Each row comes from the steps of one walk. Every step used is in the known rows, and no mark comes twice. Write the walk behind each row, first mark first.
In the rows, 128 means zero.
Known rows
vire-lega: [164 132 107 131 160 121 109 147 139 156 115 107 105 113 153 152 110 163
 173 136  91  80 129  89 131 141 140 118 124]
dolaz-rosis: [169 135 111 130 163 103  81 156 151 171 130 119 101 122 170 146 122 155
 171 113 105  84 155  75 133 110 160 126 122]
viko-nadotad: [165 112 111 128 163  85  91 146 148 152 106 125 110 109 147 153 115 158
 160  99  99  75 156  97 158 140 156 129 135]
rosis-lega-dozu: [135 120 135 127 177 102 131 147 135 152 110 135 101 111 143 148 120 176
 187 134  96  65 136  95 134 129 139 113  99]
nadotad-pofi-vuze-rosis-lega-vamoz: [143  83 110 131 196  96 145 201 169 192 137  89  42 116 150 132 125 143
 154 142 112  65 117  93 153 131 195 159  83]
nadotad-pofi: [169 131  93 154 177 113  95 179 146 168 132 101  94 131 155 160 115 157
 172 106 107  90 144  91 137 138 182 165 133]
vuze-rosis-lega: [151 125 112 127 162 120 120 158 159 167 106 113  75 115 160 134 119 177
 181 124 102  61 133  75 130 128 168 123 101]
dozu-nadotad-pofi-vuze-vamoz: [161  87 115 119 187  73  94 186 193 179 139  84  72 144 160 170  87 120
 179 116  96  91 107 131 158 158 169 169 109]
dozu-nadotad-pofi-vuze-rosis-lega: [139  81 114 117 179 112 106 185 185 181 148  89  54 142 154 156 108 141
 182 127  93  71 115 106 173 152 178 144 103]
viko-nadotad-dozu: [152 126 120 133 157  73  74 154 135 130 118 132 118 124 159 155 107 167
 177  99 108  70 156 123 141 138 134 136 121]
nadotad-pofi-vuze-vire: [153 113 107 136 185  98 112 165 156 184 153  88  79 129 151 143  99 144
 169  97 105  96 112 104 156 165 165 165 127]
pofi-vuze: [156 100 117 113 181  88 102 154 143 164 123 109  97 109 150 162 118 153
 178 104  97 100 134  86 149 148 160 149 127]
viko-nadotad-dozu-siza: [139 129 103 139 145  65  73 168 145 132 137 130 103 143 151 142 123 175
 202 105 120  75 151 118 139 146 135 121 116]
dozu-nadotad: [169 133 108 117 161  99  77 159 157 165 130 120 105 138 149 160 103 152
 187 112  97  81 132 106 151 129 140 138 133]
vire-lega-dozu-nadotad: [143 125 136 114 155 112  99 144 142 148 135 122 113 138 133 149  89 152
 181 160  83  59 131 130 142 137 110  97 107]
vire-lega-dozu-siza: [133 131 118 142 148 107 116 153 135 146 140 120  97 136 129 128 116 170
 198 163 102  69 137 103 125 149 123  87  97]
vuze-viko: [167 137 113 141 182 118 100 175 160 149 123 131 102 120 155 147  89 166
 182 120 105  92 144  86 121 133 150 149 138]
lega-dozu: [147 132 131 130 164  96 106 147 127 152 118 134 116 124 137 141 107 167
 179 129 101  74 155 107 125 129 142 127 112]
nadotad-dozu-siza: [143 157 100 145 154  85  78 177 136 143 143 125  98 150 158 144 127 181
 218 109 123  88 137 111 116 139 138 133 113]
viko-nadotad-pofi: [161 105 102 148 170  98  94 174 153 160 128 108  97 125 152 158 114 151
 153 100 101  77 157 102 158 148 178 152 137]
vuze-rosis-lega-dozu: [129 119 139 126 163 111 132 150 148 158 114 128  85 121 144 123 112 178
 179 146 103  47 144  94 123 126 154 112  81]
viko-nadotad-pofi-vuze-rosis: [143  65 115 127 168  88  93 172 173 168 139  88  73 123 148 144 106 138
 148 110 103  72 153 102 168 159 199 153 120]
nadotad-dozu: [154 152 110 137 164  89  77 164 129 141 122 125 116 129 164 157 108 172
 194 104 114  82 142 111 115 129 140 146 116]
nadotad-pofi-vuze-vire-lega-rosis: [136 121 124 137 174 119 137 180 147 179 174  67  74 126 154 122  91 140
 150 138  97  76 101  95 153 161 160 126  98]

Which walk is each row?
[130 113 126 134 164 123 110 180 171 168 142 112  72 155 143 134  98 157
 183 152  98  39 136 125 143 130 163 124  88]  vuze-rosis-lega-dozu-nadotad-pofi
[162 127 109 132 184  92 144 176 144 173 106 120  80 109 152 143 135 166
 167 132 106  68 122  85 139 114 153 132 100]  rosis-lega-vamoz
[151  75 133 116 186  84  99 164 172 146 124 128  96 103 145 158  88 144
 164 115  96  94 147 101 163 158 147 140 139]  pofi-vuze-viko-nadotad
[157  94 121 113 182  61 113 157 174 168 109  98  87 111 162 155  99 142
 177 111 100  97 119 104 135 153 162 152 104]  pofi-vuze-vamoz
[137  86 140 121 185  70  80 169 160 123 134 137 105 119 156 160  80 152
 179 109 103  85 146 125 147 158 130 144 124]  pofi-vuze-viko-nadotad-dozu
[134 122 143 129 174 103 116 150 144 165 125 135  94 120 162 143 129 164
 180 145  97  62 153  82 136 108 141  94  91]  dolaz-rosis-lega-dozu
[124  76 134 116 193  99 115 176 160 166 150 110  80 138 139 168 109 140
 184 136  84  77 118 127 171 150 148 134 103]  rosis-lega-dozu-nadotad-pofi-vuze
[162 108 112 161 184 111  97 192 171 150 130 120  95 128 154 154  88 150
 159 115 101  80 155 107 149 150 173 162 146]  vuze-viko-nadotad-pofi
[154 120 122 111 174  85 114 140 151 174 134 107  92 115 148 140 101 151
 176  97 102  94 113  99 154 160 140 140 127]  pofi-vuze-vire
[117 123 123 136 153 103 130 166 157 158 134 126  68 138 138 110 127 187
 208 152 115  50 138  92 122 135 151  95  79]  vuze-rosis-lega-dozu-siza
[158  93 114 148 202 110 103 196 170 161 149 106  82 127 154 160  88 144
 174 116  99 108 133  95 142 156 175 181 137]  nadotad-pofi-vuze-viko
[150  67 111 131 183  83  99 171 158 163 135 100  91 118 148 166 118 136
 152  97  96  94 150 102 178 164 181 158 135]  viko-nadotad-pofi-vuze
[132  82 133 119 175 108 103 168 153 159 161  95  90 146 131 162  90 128
 173 158  81  78 122 137 165 161 132 122 108]  vire-lega-dozu-nadotad-pofi-vuze
[147 112 114 119 172 117 105 162 171 178 167  77  72 147 143 149  79 127
 177 129  86  85  89 129 176 172 130 129 122]  dozu-nadotad-pofi-vuze-vire-lega
[145 128 133 129 159 112 117 139 127 144 119 120 117 120 139 143 101 164
 173 158  91  67 144 109 126 142 124 103 103]  vire-lega-dozu
[130  85 133 116 171  98  87 177 170 169 162  98  78 158 136 140  83 135
 173 143 102  63 138 138 154 149 166 147  99]  lega-dozu-nadotad-pofi-vuze-rosis
[104  86 133 117 167  90 134 162 161 162 143 116  60 130 133 120 131 170
 201 149 107  63 130  91 143 153 153  99  72]  pofi-vuze-rosis-lega-dozu-siza
[132 108 137 116 179  89 104 162 160 173 170 104  85 156 134 136  77 129
 178 122  95  76 112 145 168 162 137 144 113]  lega-dozu-nadotad-pofi-vuze-vire
[127 154 125 140 145 104 131 140 143 157 150 117  91 146 128 106 102 171
 198 153 104  61 116 114 130 158 103  85  99]  vuze-vire-lega-dozu-siza
[142 143 131 138 157 121 113 158 156 167 165 101  93 160 136 130  70 143
 177 153  92  54 105 147 153 155 113 111 110]  vuze-vire-lega-dozu-nadotad-pofi
[147 120 124 141 163 123 100 171 148 154 153 106 101 153 135 154  89 143
 177 162  87  60 129 138 145 143 130 120 111]  vire-lega-dozu-nadotad-pofi
